Known rows, with every step that occurs
bupob/gamod/noragag/rogonu/nabi: 2.37,-2.14,-0.97,4.17,-1.10,1.39,0.79,1.57,-0.90,-0.29,1.80,-1.60,2.61,1.92,-1.74,1.16,1.28,2.27,-1.60
nabi/peripe/noragag: -2.35,1.91,-1.41,-3.67,0.98,-1.70,-0.68,-0.16,1.73,-1.10,1.30,1.71,-0.95,0.92,0.30,-0.93,-3.65,-4.27,2.52
bupob/rogonu/noragag/gamod/nabi/peripe: 2.47,-0.03,2.51,-1.11,-0.55,-0.47,1.20,-1.61,-1.74,2.77,-1.55,1.94,0.23,-1.21,-2.83,-1.42,0.35,-1.57,-0.93
nabi/rogonu: -3.69,0.87,-2.50,1.54,0.18,0.26,-0.52,0.55,1.59,-2.48,-2.22,-1.41,-1.12,0.51,1.93,0.59,2.32,1.59,-0.88
bupob/rogonu/nabi: -0.40,-0.14,-0.12,2.08,-0.29,1.82,2.07,2.34,-0.20,-0.46,-2.00,-1.05,0.39,-0.25,-2.34,-0.39,1.01,1.41,-0.49
nabi/peripe/noragag/rogonu: -2.69,-0.98,-2.26,-1.24,0.66,-1.41,-1.18,-0.48,0.19,-1.27,1.75,1.32,-1.60,0.98,-1.80,-0.29,-1.56,-3.76,-2.79
nabi/rogonu/noragag: -2.85,-0.34,-0.57,2.31,-0.36,0.03,-0.49,-2.77,0.67,-1.36,-0.32,-1.67,-0.16,0.20,0.84,0.11,3.73,1.64,0.31
noragag/gamod/nabi: 3.13,1.32,3.85,0.13,-0.32,0.34,-0.24,0.33,0.07,1.18,-1.07,-0.22,0.13,-1.89,0.50,0.51,0.30,1.18,0.71
bupob/rogonu/noragag/gamod/nabi: 2.49,-0.28,5.24,2.96,-1.09,0.40,0.97,-2.01,-1.67,1.84,-1.29,-0.69,0.51,-2.06,-3.26,-0.05,1.42,0.11,-1.48
noragag/gamod: 0.09,1.86,3.50,0.87,0.27,0.36,-1.63,-0.21,2.89,-2.13,-0.52,-1.45,-0.64,-0.12,0.83,0.44,2.00,2.13,-0.11
bupob/rogonu: -4.31,0.86,0.24,1.91,0.88,1.16,1.04,1.08,0.83,-2.34,-1.92,-0.92,-0.86,-0.34,-3.15,0.63,-0.02,0.54,-2.77
godu/nabi/peripe/noragag/rogonu: -2.15,-1.51,-1.51,-1.58,0.64,-1.01,-0.47,1.46,-1.38,0.73,1.67,1.40,-1.96,-0.42,-1.22,-0.99,-2.86,-1.88,-2.88
rogonu/nabi: 0.91,0.43,-0.40,-0.61,-0.09,1.60,0.76,2.01,1.10,-0.37,-0.27,-0.91,0.75,0.15,1.28,-0.40,1.19,2.96,3.27
bupob/gamod/nabi/rogonu: 0.14,1.06,-1.84,2.98,-0.80,1.06,1.38,1.90,-1.14,0.37,-0.95,-1.22,1.91,1.56,0.91,1.90,0.75,-1.07,-0.78
rogonu/noragag: -2.09,0.06,1.70,0.05,0.38,0.57,-0.56,-2.56,1.30,-0.90,1.62,-1.10,0.38,-0.06,-0.33,-0.10,1.74,2.29,2.30
peripe/noragag: -2.81,1.99,0.45,-0.38,0.68,-0.80,-0.93,-0.26,1.98,-2.10,1.69,-0.56,-0.71,0.31,0.23,0.38,-2.88,-2.80,1.85
bupob/gamod: -1.95,2.04,0.01,1.45,0.51,1.66,0.25,1.93,2.18,-2.41,2.12,-1.69,2.32,3.00,-0.30,1.99,-0.10,-0.07,0.78
gamod/nabi/peripe: 0.81,1.00,-1.46,-5.26,0.72,-0.16,0.84,1.25,-0.62,2.15,-0.79,2.76,-0.09,-0.72,0.92,-0.67,-2.21,-0.30,2.56
gamod/nabi/peripe/noragag/rogonu: -0.21,-1.28,-1.83,-1.63,0.17,-1.40,-0.27,-0.04,-1.69,1.24,1.34,2.15,-1.06,-0.32,-2.01,-0.24,-2.72,-4.45,-2.33
bupob/rogonu/nabi/peripe: -0.13,0.04,-2.28,-1.97,0.20,0.78,2.01,2.13,-0.28,0.42,-2.06,1.49,-0.06,0.52,-1.74,-1.72,-0.11,-0.19,0.36
godu/nabi/rogonu/noragag/peripe: 0.09,-1.98,-0.88,-0.22,0.19,0.03,-0.92,-0.96,-1.19,1.07,-0.34,-1.18,-0.81,-1.06,5.07,0.78,0.76,3.24,-0.24

Rows
1.91,0.83,1.09,2.55,-1.11,-0.15,-0.20,0.21,-0.34,0.57,-3.21,-0.94,-0.55,-1.15,1.68,0.59,2.53,0.49,-1.51 -> noragag/gamod/nabi/rogonu
0.26,-1.25,0.56,-1.74,0.97,0.33,-1.45,-2.72,0.94,-0.69,1.42,-0.85,0.05,0.04,3.78,1.25,0.32,1.99,1.53 -> rogonu/noragag/peripe
3.76,0.23,4.99,0.86,-0.88,0.15,-0.10,-2.31,-0.72,2.08,0.19,-0.45,0.88,-1.82,-0.22,-0.06,1.64,1.23,1.46 -> rogonu/noragag/gamod/nabi
1.07,1.72,2.80,-2.09,0.24,-1.63,-0.99,0.99,1.02,0.55,0.42,1.00,-1.48,-0.69,0.90,-1.49,-2.61,-1.97,0.87 -> godu/nabi/peripe/noragag/gamod
0.63,1.02,-1.78,-3.30,0.08,-1.04,0.39,0.82,0.78,0.48,1.10,1.49,-0.06,1.19,0.66,-1.60,-2.77,-3.70,3.93 -> rogonu/nabi/peripe/noragag
0.45,1.54,-1.05,-4.19,0.49,-1.75,0.33,0.07,-0.50,1.75,0.99,2.66,-0.34,-0.27,0.32,-0.80,-4.72,-5.04,3.08 -> gamod/nabi/peripe/noragag
-2.88,0.29,-1.46,1.08,0.15,0.83,0.18,2.69,-0.65,-0.18,-2.54,-1.29,-1.50,-1.40,2.54,-0.12,0.75,3.86,-0.91 -> godu/nabi/rogonu
0.14,0.29,2.85,3.94,-1.08,-0.34,-1.39,-3.29,1.68,-1.37,-1.01,-2.27,-0.31,0.08,0.64,-0.01,5.24,1.59,-1.01 -> nabi/rogonu/noragag/gamod
1.69,-2.20,-2.95,-1.49,-0.23,-0.17,0.28,0.56,-0.97,0.81,-0.08,1.86,0.14,0.45,-0.64,-1.18,0.27,2.25,-0.32 -> gamod/noragag/rogonu/nabi/peripe
0.75,-0.54,-0.43,-1.45,1.38,-0.40,-1.57,-0.92,0.81,-1.51,0.27,-0.30,-0.21,-0.48,4.48,2.02,-2.73,3.25,1.03 -> gamod/noragag/peripe
-3.01,-0.92,-0.45,1.89,0.44,-0.49,-1.42,-0.39,0.48,-2.25,1.97,-0.84,-1.40,0.25,-1.95,0.84,-0.79,-2.60,-3.59 -> peripe/noragag/rogonu
3.51,0.15,2.38,-3.02,-0.43,-0.76,0.09,-2.00,-0.73,2.85,-0.15,2.18,0.48,-0.97,0.09,-1.48,0.42,-0.44,1.97 -> rogonu/noragag/gamod/nabi/peripe
-0.04,-0.89,-0.16,1.80,-0.98,0.13,0.57,-2.36,-1.53,1.45,-0.84,-0.87,0.49,-0.99,0.60,0.19,2.45,0.92,0.81 -> gamod/nabi/rogonu/noragag
1.76,-2.60,-0.87,2.57,-0.61,0.83,0.12,0.64,-0.81,-0.23,0.24,-0.89,0.46,-0.25,-1.03,0.07,1.46,3.98,-0.97 -> gamod/noragag/rogonu/nabi
0.39,-0.88,-2.08,0.05,-0.03,-0.80,0.32,0.72,-1.84,1.03,2.84,1.33,1.08,1.99,-2.61,0.68,-2.90,-6.15,-2.75 -> bupob/gamod/nabi/peripe/noragag/rogonu
2.46,-1.74,-3.08,0.21,-0.55,0.38,1.03,1.57,-0.99,0.59,1.38,1.09,2.32,2.68,-1.37,-0.22,0.19,0.66,-0.62 -> bupob/gamod/noragag/rogonu/nabi/peripe
